Known rows, with every way that one mark hangs from another:
(fovi (vugip ligi)): [-10.9   8.8  17.3  20.7  -6.7  -1.2 -17.7  34.2  34.1  14.8   4.2  10.9
  21.4  18.2  19.6   3.6   6.0  14.9   1.1   0.3 -13.6]
(virop (ligi zitifo)): [-14.0  -9.3  -5.8  12.1  11.0  12.7  40.1 -16.9 -13.0 -23.8   5.4   2.2
   3.9  -2.7  16.8 -10.2 -13.7   4.9  -6.2   0.7 -12.6]
(fila nedin): [-16.3   9.8   6.0   7.4  -2.8   5.1  10.8   4.2 -15.5  -6.8  32.0  -0.2
  19.2  30.0  10.1 -34.9  -9.9  16.9 -10.4   1.2   1.2]
(fila (ligi fofe)): [  4.5   5.2   2.6   0.7  -1.1  20.2   0.1  12.9 -25.5  13.5 -19.1   0.5
 -19.9  29.2 -20.0  -5.5   5.9  10.9 -28.4  -2.9   3.4]
(vugip fovi (ligi (bemisep bolagag) fofe zitifo)): [  4.4  -7.0   5.3   0.8  -2.2  25.6   0.0  18.8  13.9  13.2  -4.4  15.6
  -4.3 -11.8 -16.4  -2.8  46.6 -18.1  10.1  13.9  14.7]
(ligi (bemisep bolagag) fofe (vugip fovi)): [ 18.5   2.0  -1.6 -10.7  -2.7 -13.3 -21.0   2.5  14.3  17.3 -33.5 -11.6
 -16.9  -2.1  -9.5  18.9  -3.2  -2.4   9.5   5.2   8.2]
(fovi (vugip (ligi zitifo))): [-10.4  -2.5  10.0   5.3   0.2 -10.4 -11.0  19.2  19.2   0.8   7.8   7.8
  24.0   0.3   8.1 -13.5  23.4  -0.5   5.5 -11.2  -7.8]
(virop (ligi vugip)): [ -5.1  -1.2 -11.4  13.9  -1.2 -13.7  17.6 -16.4 -10.1 -12.7  -8.6  -1.4
  -4.3   5.9  27.0  16.4 -59.7  12.6   0.1   3.1 -17.8]
(vugip (ligi fofe zitifo)): [-10.2 -20.4  -7.1  -2.1   3.7  15.2  10.4   7.0   1.0  -7.3  -6.7  10.3
  -1.2   2.1 -25.8 -10.2   1.0 -12.3   0.2   1.6  -2.7]
(bolagag bemisep): [ -9.8   0.7  16.0  10.4   9.8   5.1  18.5   7.7  19.8   2.3  40.1   1.5
   9.3  15.5   6.8  -8.5   0.1  39.1  -8.6   3.6 -15.0]
(virop ligi): [-14.1   1.2   3.5  27.2   5.3  21.6  35.5   0.2  -3.5  -8.2  -3.7   7.0
  -2.0  14.2  32.0   6.4 -30.7  18.5 -11.2  12.9 -18.1]
(zitifo (ligi bemisep fofe vugip)): [  7.4  -3.1 -24.3 -13.5   6.5 -24.7  -2.7 -19.0 -15.7 -19.9 -13.7 -18.3
 -10.1  -9.0 -27.0  12.5 -21.7  -0.7   0.0  -1.1 -12.5]
(fila ligi): [ -3.0  16.6  10.3  12.6  -9.0  17.0   2.8  18.9  -3.7  18.7   3.6   5.4
  -5.4  28.4   2.3 -13.6   9.4  20.5 -30.0   0.5   3.1]
(fila (ligi (bemisep bolagag) fofe vugip zitifo)): [ 20.1  -2.9 -26.3 -35.8   3.6 -33.2  -7.5 -26.3 -30.3   7.5 -19.1 -18.9
 -21.1  -7.0 -30.0 -11.6  41.3  -9.9  -7.1  -7.8  25.5]
(fofe (ligi bemisep)): [-14.7  12.4  15.7  12.1   5.4  25.0  15.8  -9.3   4.6 -10.8  33.2   0.7
  14.0   1.4  25.5  -2.8  -2.0  14.9 -11.1   8.5  -6.2]
(fila (ligi vugip) nedin): [  1.1  18.2  -4.2  -5.4 -16.4 -25.3 -12.3  -6.3 -55.4   5.8  31.5   2.3
   6.1  32.0  -5.7 -28.0 -23.6  10.2 -21.7 -15.6  13.2]
(virop (ligi (bemisep bolagag) fofe (vugip fovi) zitifo)): [ 15.7 -11.6 -17.1 -10.3   6.3 -11.5  11.2 -25.2 -27.2 -11.2 -26.4  -5.9
 -16.1 -23.2  -0.4  18.6  -1.9 -22.1  13.9  -2.8   5.4]
(vugip fovi (ligi fofe zitifo)): [ -4.8 -14.7   9.8   6.9  -3.6  35.1  -3.8  25.1   4.3   2.7  -3.7  23.3
  -3.2  -2.0 -25.3  -0.2 -10.2 -20.5   2.1  -1.7  -2.0]
(fofe ligi): [-17.9   3.2  15.9  17.2   5.0  33.4   3.7  -0.4  33.4  -5.1   9.8   2.3
  13.4  14.0  37.6  -1.9 -41.0  25.1 -11.4   3.8  -9.7]
(ligi fofe vugip): [  4.3 -10.8 -16.0 -11.4   0.7 -23.3 -10.1  -9.7   0.8  -2.0 -33.9 -17.7
 -13.0  11.4 -20.9  10.6 -49.7   4.1  -0.9  -6.3  -9.3]

Rows:
[ -2.9  -0.4  -6.3 -10.9  10.6  -6.0  16.4 -12.6  22.0   0.4   7.0 -18.7
   4.4 -11.3   7.7 -27.8  60.7  11.9   2.5  11.1  13.7] | (ligi (bemisep bolagag) zitifo)
[  2.6   0.5   3.9  -8.6   2.2  -2.6 -16.9 -20.0  29.6  -3.0  11.2  -3.5
  11.0 -25.0  26.9   2.9 -11.7  -2.0  14.1  -6.8  12.6] | (fofe (ligi (bemisep bolagag) (vugip fovi) zitifo))
[  9.5  -9.0 -15.8  -8.6   2.4  -9.8  18.4 -24.2 -63.7 -28.5  -0.8  -0.6
 -12.9 -26.6 -21.9  17.8 -15.6 -35.8   9.5 -12.2 -10.8] | (virop (ligi bemisep fofe (vugip fovi) zitifo))
[ -4.7   4.4   5.9  -5.8  -3.5  -1.6  -8.8 -21.2 -11.3 -20.3  33.8  -0.3
  12.8 -29.2   5.6   0.6 -23.5 -14.7   7.1 -15.7  -1.6] | (fofe (ligi bemisep (vugip fovi) zitifo))
[ -3.3  14.5  16.5   9.0 -10.6   8.5 -14.1  -4.3   1.9  -4.6  28.2   4.2
   6.6 -11.3  16.7  16.3 -41.5  -1.6   2.6  -5.9  -7.4] | (fofe (ligi bemisep (vugip fovi)))
[  9.3  -5.3   0.8  -1.8  -7.7  -4.9 -25.1   9.5   6.1   4.6 -31.9  -4.5
 -15.1   7.3 -19.1  21.1 -51.1  -5.7   3.1 -12.4  -8.5] | (ligi fofe (vugip fovi))
[  4.6   4.6  14.3  14.4  -7.0  33.0  -7.4  35.8  26.5  26.5 -14.3  21.6
  -6.2   6.3  -1.0  14.9  25.1  -5.9   6.0  25.7  10.0] | (vugip fovi (ligi (bemisep bolagag) fofe))
[ -8.5   9.6   0.3  -7.3  -6.7   3.3  10.2  -6.9 -58.7  -7.7  48.6   3.3
  13.7  21.5 -10.3 -55.6  27.5   2.1 -25.4 -16.3  17.2] | (fila (ligi zitifo) nedin)
[  9.9   9.5  -3.9   6.6  -3.9 -10.7 -21.3   2.3  44.0  10.9 -11.2  -6.8
   0.2 -10.4  15.0  14.4 -14.7  18.0   8.8   9.3   3.4] | (zitifo (ligi (bemisep bolagag) (vugip fovi)))
[ -1.0  -4.0   1.8 -12.4   5.7 -18.1  -5.9   6.3 -24.0  -8.5  10.2   1.1
  12.4 -11.6 -25.4  -5.9  59.9 -25.1   6.3  -9.5  -5.0] | (fovi (vugip (ligi bemisep fofe zitifo)))
[ -2.3  -7.9  -4.3  10.1  -1.4  -4.0  12.6 -12.8 -19.4 -18.8  -2.0   5.4
  -0.5 -15.1  11.8  11.7 -52.1  -7.3   6.9 -14.7 -12.9] | (virop (ligi (vugip fovi) zitifo))
[ -9.5  -1.2   2.5  -5.3  13.6  15.0  14.5 -26.9  32.1  -9.9  18.8  -8.6
  16.0 -14.7  35.3 -20.3  28.9  12.6   2.0   8.9  12.0] | (fofe (ligi (bemisep bolagag) zitifo))
[ -1.9   4.6   7.2  -2.5   2.6 -17.0  -9.1  12.4  32.1  12.2   9.4  -1.2
  22.3 -10.8  16.3 -15.2  73.5   2.3  12.1   4.0   9.0] | (fovi (vugip (ligi (bemisep bolagag) zitifo)))
[  2.0  13.5   3.4  17.5  -9.4  -1.7  16.6  -1.6 -35.8 -10.2  18.0   8.2
  -6.6 -11.1  12.6  24.2 -27.2  -7.3   3.2   1.2 -15.1] | (virop (ligi bemisep (vugip fovi)))
[  1.3   0.2  -0.6   2.6   1.6  15.9   6.8  15.5  20.7  19.1 -13.9  10.4
  -5.2   8.3   1.7   4.1  31.3   4.5   2.6  30.1   9.6] | (vugip (ligi (bemisep bolagag) fofe))
[  6.2   0.0  -4.1  -8.2  10.3   3.3   7.2  -1.9  14.4  10.8 -22.6 -16.8
  -9.8   9.1  -0.9  -1.2  41.6  12.7  -3.2  19.3   8.9] | (ligi (bemisep bolagag) fofe)
[ 10.0  12.8   6.9   1.8 -10.4 -14.7 -18.5  11.0  28.2  21.6  -5.2  -8.1
  -7.5  -3.7  11.4  11.0   3.7  12.0   9.3   8.8   7.3] | (ligi (bemisep bolagag) (vugip fovi))
[-14.8  -3.3  18.4  19.6 -11.6  33.1  -1.3  31.3  21.7   4.9  18.1  28.2
   8.3  -2.2  -4.9  -9.7  -0.5  -6.4   2.1   0.2  -3.5] | (vugip fovi (ligi zitifo))
[ 10.8 -18.1 -31.7 -22.4  15.0 -30.5  25.4 -45.2 -33.5 -21.8 -27.5 -17.3
 -13.7 -20.5  -0.5  10.0   4.0 -12.9  12.0   1.8   4.7] | (virop (ligi (bemisep bolagag) fofe vugip zitifo))
[ -5.7   2.6   2.6   5.2  -3.9  16.2  13.0  18.1 -14.9   2.3   9.4  14.4
  -2.5   5.2 -22.9   4.5  23.6 -11.2  -2.4  17.0  -4.9] | (vugip (ligi bemisep fofe))
[ -1.7  -2.0  10.5   9.4  -0.4  -2.2 -19.5  30.1  15.2  11.7 -23.5   8.3
  11.3  20.7  -2.9  11.4  -1.5  -3.1   2.3  -2.2 -12.5] | (fovi (vugip (ligi fofe)))
[ -5.9   3.8  17.5  15.8  -8.5  13.8 -26.1   2.8  29.3   1.2   5.6   6.9
   6.9   3.8  28.2  20.3 -81.5   9.4   2.2  -8.7 -10.7] | (fofe (ligi (vugip fovi)))
[ 17.7  -8.0 -10.2 -25.9   2.4 -22.6 -15.4 -12.7   1.6   1.6 -21.8 -16.8
 -11.7 -20.4 -20.8   2.6  14.9 -15.2  13.9  -5.9  14.2] | (ligi (bemisep bolagag) fofe (vugip fovi) zitifo)
[ 14.3  -2.8 -18.3 -21.3   5.2 -31.6  -9.6 -15.0   9.7   6.3 -30.9 -23.1
 -14.3   1.0  -9.3  10.5   5.7   8.3   6.5   8.8   8.3] | (ligi (bemisep bolagag) fofe vugip)
[ -3.0 -14.2   0.5  -5.2   6.0 -10.0 -12.5  13.1   5.4  -3.5 -14.5   3.5
  14.2   2.6 -15.2  -4.8  17.2 -14.8   6.1 -13.3  -7.2] | (fovi (vugip (ligi fofe zitifo)))
[ 25.0   2.0  -9.0 -25.8  -5.1 -14.1 -20.3  -5.9 -28.5  16.3 -17.0  -5.7
 -21.0  -9.8 -31.1  -1.1  33.1 -18.1  -3.3 -14.2  26.2] | (fila (ligi (bemisep bolagag) fofe (vugip fovi) zitifo))
